Known rows, with every way that one mark hangs from another:
{K_476 K_936}: [13.8 -0.4 20.7 1.3 13.7 -24.2 11.9 0.9 -8.2 -15.9 -4.5 -4.3 2.1 -4.2 -22.7 2.4 -0.7 9.4 1.0 10.8 8.5 -2.0 12.3 -9.0]
{K_851 {K_670 K_962}}: [20.6 13.2 29.6 -8.0 -1.1 -22.6 8.7 12.0 -8.1 -24.0 -6.0 -2.1 -16.8 -4.4 -17.0 -19.4 -2.7 -2.2 -2.2 8.6 4.0 -3.1 7.5 -14.6]
{K_476 {K_197 K_962}}: [11.9 7.7 23.2 -4.8 10.3 -21.6 6.1 -1.8 -12.2 -11.4 -4.0 -8.2 -16.1 -8.9 -10.1 0.0 6.9 12.5 3.0 21.3 14.4 -5.9 13.7 3.9]
{K_197 {K_476 {K_936 K_233 K_851}} K_962}: [19.7 -3.6 17.7 -4.7 0.6 -34.1 14.5 0.7 -18.3 -17.6 4.3 1.7 -32.6 -17.9 -18.8 22.1 2.6 24.3 7.2 26.5 30.8 -3.5 22.7 -7.5]
{K_197 {K_476 {K_936 K_233 K_287 {K_851 K_670} K_962}}}: [33.9 -4.6 15.2 -6.5 -24.1 -40.3 10.0 12.0 -12.9 -11.3 0.5 6.0 -51.1 -26.5 -25.9 25.1 6.6 25.2 -0.1 13.1 35.5 -4.8 23.9 -23.8]
{K_233 K_936}: [23.1 -3.3 21.7 2.7 12.2 -28.0 15.7 -3.9 -10.1 -8.8 2.7 -5.3 -17.2 -18.5 -16.4 -1.4 2.0 3.3 5.7 9.2 3.5 -7.2 10.8 -12.7]
{K_197 {K_476 {K_936 K_233 K_287 {K_851 K_709}}} K_962}: [25.6 -21.0 20.1 -10.7 -20.0 -45.6 17.5 -4.6 -12.1 -11.6 4.7 7.7 -37.3 -12.6 -18.6 30.2 0.8 24.9 6.3 29.5 37.8 -1.3 22.8 -15.4]
{K_936 K_287 K_962}: [22.0 -7.2 18.6 -1.5 -15.1 -22.9 6.9 2.2 -10.7 -9.4 -1.8 1.5 -30.8 -16.3 -25.5 0.7 4.8 2.7 7.0 8.9 20.6 -5.5 15.4 -16.9]
{K_287 K_339}: [7.5 -14.0 21.1 -6.1 13.2 -30.1 8.2 3.1 -11.3 -14.8 -6.9 -4.3 -10.8 3.0 -20.3 1.7 1.9 1.1 5.3 -1.1 6.2 -6.1 2.4 -12.9]
{K_339 K_287}: [11.7 -4.2 19.6 1.8 10.2 -26.2 8.5 9.9 -12.0 -7.3 -5.9 -6.5 -14.1 4.2 -19.1 2.0 -0.6 -5.9 -0.3 -3.8 -0.5 -7.2 7.3 -9.1]
{K_339 {K_287 K_593 K_936}}: [13.3 -17.0 19.8 -2.8 20.9 -29.6 7.6 14.1 -12.4 -14.3 -10.1 -14.2 -5.5 0.9 -19.6 17.6 -1.1 3.2 3.6 -18.0 -3.0 -7.3 20.5 -11.8]
{K_339 {K_287 {K_593 K_816} {K_936 {K_851 K_709}}}}: [21.3 -28.0 18.8 -1.1 18.4 -52.2 14.3 -2.2 -20.8 -19.6 -14.8 -10.4 -18.0 8.4 -19.6 31.1 -5.1 1.7 7.9 -29.5 3.9 -1.2 24.6 -20.4]
{K_233 {K_936 {K_287 K_339} K_851}}: [22.8 -31.0 12.5 -4.5 3.3 -37.9 17.7 0.6 -11.9 -7.5 2.7 -0.4 -34.7 -13.8 -20.5 16.5 3.9 3.7 16.3 3.6 17.2 -4.1 8.1 -21.8]
{K_197 {K_476 {K_936 K_233}} K_962}: [12.5 -0.2 20.7 -5.8 0.0 -32.0 10.6 4.2 -14.7 -15.6 3.3 0.2 -19.2 -19.5 -17.3 16.6 3.3 22.1 -0.6 27.5 20.7 -4.5 20.9 -2.6]
{K_233 {K_936 {K_287 K_339 K_593} {K_851 K_670} K_962}}: [25.3 -23.9 18.4 -10.8 -0.3 -44.2 12.2 6.8 -13.1 -8.6 -10.8 -0.2 -45.9 -24.5 -21.8 19.3 9.2 20.2 14.3 -11.6 16.5 -8.1 16.0 -29.4]
{K_339 {K_287 K_593 {K_936 K_233 K_962}}}: [24.7 -22.1 16.1 1.3 4.4 -32.0 8.1 11.2 -16.5 -21.4 -8.7 -8.3 -30.6 -21.3 -22.7 18.2 3.1 12.3 3.6 -24.3 7.6 -6.5 27.3 -18.8]
{K_197 {K_476 {K_936 {K_287 {K_593 K_816}} K_851}} K_962}: [3.1 -7.7 15.0 -8.8 6.5 -42.4 7.9 2.5 -24.1 -16.3 -10.0 -0.4 -23.9 -9.8 -22.1 40.6 0.4 22.4 11.0 13.2 28.6 1.9 33.3 -8.2]
{K_339 {K_287 {K_593 K_816} K_936}}: [10.0 -15.6 16.1 1.6 24.0 -37.5 5.9 10.5 -19.3 -18.1 -14.2 -14.8 -6.5 0.7 -20.4 24.3 -2.4 -2.2 1.8 -28.7 -4.4 -2.5 25.6 -12.1]
{K_851 K_709}: [19.5 -7.3 28.8 -4.6 1.1 -34.2 13.1 -8.8 -7.5 -11.0 -4.9 -2.5 -10.7 4.2 -18.3 -2.9 -3.6 2.1 2.9 7.5 7.4 -6.9 5.9 -13.9]
{K_476 K_197 {K_936 {K_287 K_593} K_851}}: [14.1 -11.9 12.3 -1.1 13.1 -32.7 13.3 2.6 -9.0 -18.6 -12.4 -4.9 -16.2 -3.9 -23.7 30.9 4.0 28.9 7.1 9.0 25.4 1.3 25.7 -8.4]
{K_851 K_670}: [19.6 12.5 28.8 -6.9 3.0 -26.0 7.5 7.0 -6.8 -2.8 -4.4 -5.5 -16.0 -1.6 -18.1 -9.1 -0.2 -0.3 -4.8 8.9 4.7 -10.8 6.8 -13.7]
{K_287 K_339 K_593 {K_936 K_233 K_851 K_962}}: [27.9 -36.1 13.6 -6.2 7.3 -39.3 13.9 0.3 -19.5 -30.3 -8.7 -4.6 -40.3 -21.0 -26.1 24.1 4.7 20.2 17.6 -22.4 21.5 -4.2 24.2 -24.6]
{K_197 {K_476 {K_936 K_851}} K_962}: [13.6 1.2 19.1 -8.8 9.5 -32.0 10.9 2.9 -19.9 -16.7 0.8 0.1 -16.0 -8.9 -16.9 19.3 3.0 20.7 10.3 27.6 24.1 -3.3 19.8 -4.9]
{K_851 {K_670 K_962} K_709}: [24.3 5.2 35.7 -10.3 -7.3 -34.7 11.9 3.0 -6.2 -22.1 -7.7 0.3 -13.5 1.7 -15.0 -18.3 -4.7 1.0 -3.5 6.5 3.5 -2.5 4.2 -18.8]
{K_197 K_962}: [12.6 3.5 26.7 -6.1 4.9 -18.9 9.8 -1.6 -13.3 -9.2 -0.6 -3.7 -15.7 -8.4 -14.5 -7.3 1.4 1.0 6.1 19.6 12.3 -7.8 10.9 -4.3]

Rows:
[9.0 -27.6 12.3 -1.9 -6.0 -42.7 6.6 -0.6 -18.4 -21.0 -14.9 1.5 -42.4 -20.0 -29.4 24.3 3.7 11.8 7.0 -21.9 21.9 -0.3 22.2 -21.9] => {K_936 K_233 {K_287 K_339 {K_593 K_816}} K_962}
[47.8 -14.2 29.0 -10.6 -13.8 -40.0 19.8 0.2 -10.0 -31.6 1.2 -1.0 -35.8 -9.9 -16.7 -3.2 -5.1 4.6 2.6 -0.2 16.4 -1.8 18.3 -28.1] => {K_287 {K_936 K_233 {K_851 {K_670 K_962} K_709}}}
[26.1 -1.5 11.6 5.3 9.1 -29.2 8.5 -2.8 -15.9 -24.6 -7.5 -3.4 -21.8 -16.2 -21.7 15.0 10.0 26.6 7.9 6.6 23.7 0.2 19.5 -7.7] => {K_476 K_197 {K_936 K_851 K_962}}
[26.0 -1.4 19.8 -13.6 -18.7 -37.5 13.4 10.4 -12.1 -6.0 4.5 4.1 -43.2 -19.7 -18.4 23.2 3.9 23.8 -1.3 30.7 34.9 -4.7 23.0 -14.9] => {K_197 {K_476 {K_936 K_233 K_287 {K_851 K_670}}} K_962}
[17.1 -32.5 9.5 0.7 6.8 -47.9 11.0 -5.5 -22.5 -18.8 -12.3 0.0 -44.7 -25.8 -25.3 30.1 5.6 13.7 20.6 -21.4 19.8 0.1 22.1 -24.9] => {K_233 {K_936 {K_287 K_339 {K_593 K_816}} K_851 K_962}}
[10.5 -13.1 13.2 0.2 11.8 -36.9 14.3 -1.5 -16.4 -19.1 -12.8 -2.0 -17.0 -3.7 -28.5 31.0 -4.1 12.1 8.6 -2.5 22.0 3.3 28.5 -17.7] => {K_476 {K_936 {K_287 {K_593 K_816}} K_851}}
[43.9 -33.0 16.5 0.9 -11.0 -43.3 14.6 -1.3 -16.1 -19.5 0.6 -2.7 -44.4 -14.2 -20.7 17.0 1.9 7.5 7.0 -18.4 19.0 -5.4 20.7 -24.0] => {K_339 {K_287 {K_936 K_233 {K_851 K_709} K_962}}}
[31.0 -15.5 20.4 -6.5 8.0 -37.5 14.9 15.7 -12.2 -12.1 -7.5 -11.1 -37.4 -6.3 -19.8 20.0 -0.3 8.9 -0.3 -19.6 8.1 -8.6 23.6 -22.6] => {K_339 {K_287 K_593 {K_936 K_233 {K_851 K_670}}}}
[14.1 -36.6 17.0 -7.1 -3.7 -55.0 9.9 -10.1 -20.5 -20.7 -19.7 2.8 -38.9 -2.8 -26.9 28.9 1.5 12.7 16.8 -23.8 24.7 0.3 17.6 -27.2] => {K_936 {K_287 K_339 {K_593 K_816}} {K_851 K_709} K_962}
[13.1 -30.0 16.7 -4.3 17.9 -43.6 10.3 0.2 -17.9 -25.8 -12.4 -9.8 -18.0 -10.0 -22.9 25.4 -1.1 6.9 5.4 -25.6 7.4 -0.3 23.3 -17.8] => {K_287 K_339 {K_593 K_816} {K_936 K_233}}
[34.6 -5.6 24.3 -10.8 6.0 -30.5 8.9 6.8 -16.6 -16.9 -9.6 -8.7 -29.6 -15.7 -21.2 10.3 4.0 16.3 10.9 -12.2 14.4 -10.0 25.4 -23.8] => {K_287 K_593 {K_936 {K_851 K_670} K_962}}
[21.1 -16.6 11.1 -2.4 -10.6 -39.1 12.3 5.2 -16.8 -21.0 -6.0 4.9 -46.0 -26.0 -30.4 39.3 3.7 34.3 10.7 7.1 36.6 -1.0 33.2 -21.0] => {K_197 {K_476 {K_936 K_233 {K_287 K_593} K_851 K_962}}}
[35.6 -3.2 21.1 -5.7 -10.3 -30.1 18.1 8.4 -8.7 -15.8 4.2 2.8 -40.8 -21.2 -16.8 -4.9 0.1 1.7 7.6 13.0 15.2 -0.6 14.4 -23.8] => {K_233 {K_936 K_287 {K_851 {K_670 K_962}}}}
[29.6 -14.5 15.5 -1.6 -15.0 -26.8 17.9 -3.3 -9.1 -10.2 4.5 2.4 -49.9 -11.9 -25.2 10.2 -0.8 2.9 7.7 12.6 30.5 -4.6 18.0 -21.1] => {K_936 K_233 K_287 K_851}
[43.0 -27.3 22.8 -4.3 -5.5 -40.1 22.0 -11.6 -10.7 -20.1 4.7 -3.7 -33.2 -8.1 -19.1 11.6 -3.3 5.6 8.0 0.6 21.0 -5.4 19.3 -23.5] => {K_287 {K_936 K_233 {K_851 K_709}}}
[25.4 -14.2 23.4 -1.5 7.6 -39.0 20.9 -10.6 -10.3 -17.1 -4.3 -0.9 -8.3 4.7 -21.1 10.6 -3.7 13.1 6.2 9.5 15.9 -1.5 11.9 -16.3] => {K_476 {K_936 {K_851 K_709}}}
[29.9 -29.7 15.4 -4.8 -2.5 -34.6 8.4 3.2 -14.4 -25.3 -0.5 -5.6 -30.5 -23.2 -22.5 8.7 6.4 9.8 7.9 -14.7 15.7 -4.9 15.3 -19.4] => {K_287 K_339 {K_936 K_233 K_962}}
[19.3 -25.8 7.6 0.4 -7.4 -37.8 7.7 4.4 -7.9 -23.1 -6.6 0.0 -29.6 -23.9 -24.6 22.3 11.7 28.5 0.1 0.2 27.5 2.1 16.5 -12.5] => {K_476 K_197 {K_936 K_233 {K_287 K_339} K_962}}
[1.2 -24.2 19.8 -10.5 7.9 -33.7 9.4 7.0 -8.6 -13.1 -13.1 -3.8 -14.5 2.0 -24.9 16.0 1.1 8.7 7.9 -4.9 11.8 -5.0 10.5 -16.4] => {K_936 {K_287 K_339 K_593}}
[27.4 -6.9 12.9 2.1 -5.4 -36.8 12.0 1.3 -19.1 -24.2 1.1 4.2 -40.3 -25.3 -25.4 23.8 4.3 25.9 8.1 10.0 30.3 -2.1 24.6 -15.8] => {K_197 {K_476 {K_936 K_233 K_851 K_962}}}
[28.1 -18.1 14.2 -0.5 13.3 -29.6 12.1 10.5 -15.3 -14.3 0.0 -10.3 -20.1 1.0 -18.2 14.7 0.1 -4.2 8.0 -9.1 7.0 -5.3 17.2 -16.4] => {K_339 {K_287 {K_936 K_851}}}
[15.0 -7.2 15.9 -10.3 -5.0 -32.4 11.3 6.6 -15.8 -9.8 2.3 2.5 -23.2 -10.3 -18.7 25.4 2.7 18.8 10.8 32.2 31.9 -2.4 22.1 -8.1] => {K_197 {K_476 {K_936 K_287 K_851}} K_962}
[19.3 2.0 14.7 5.9 9.2 -26.4 5.0 0.3 -11.7 -22.1 -8.3 -5.4 -9.2 -17.7 -19.9 9.0 9.7 24.3 0.7 8.0 15.3 -0.7 17.9 -4.3] => {K_476 K_197 {K_936 K_962}}
[24.1 -28.5 17.4 -6.1 6.6 -34.2 12.7 4.4 -10.3 -21.7 -0.1 -7.8 -19.0 -11.7 -20.2 10.1 0.5 3.9 3.1 -7.9 11.1 -5.3 12.2 -17.2] => {K_287 K_339 {K_936 K_233}}
[19.9 -33.5 12.5 -3.7 18.7 -46.0 13.8 -4.2 -21.1 -29.0 -10.5 -8.2 -31.8 -8.3 -23.6 31.6 -1.5 9.0 11.8 -26.2 16.2 0.0 25.6 -21.4] => {K_287 K_339 {K_593 K_816} {K_936 K_233 K_851}}
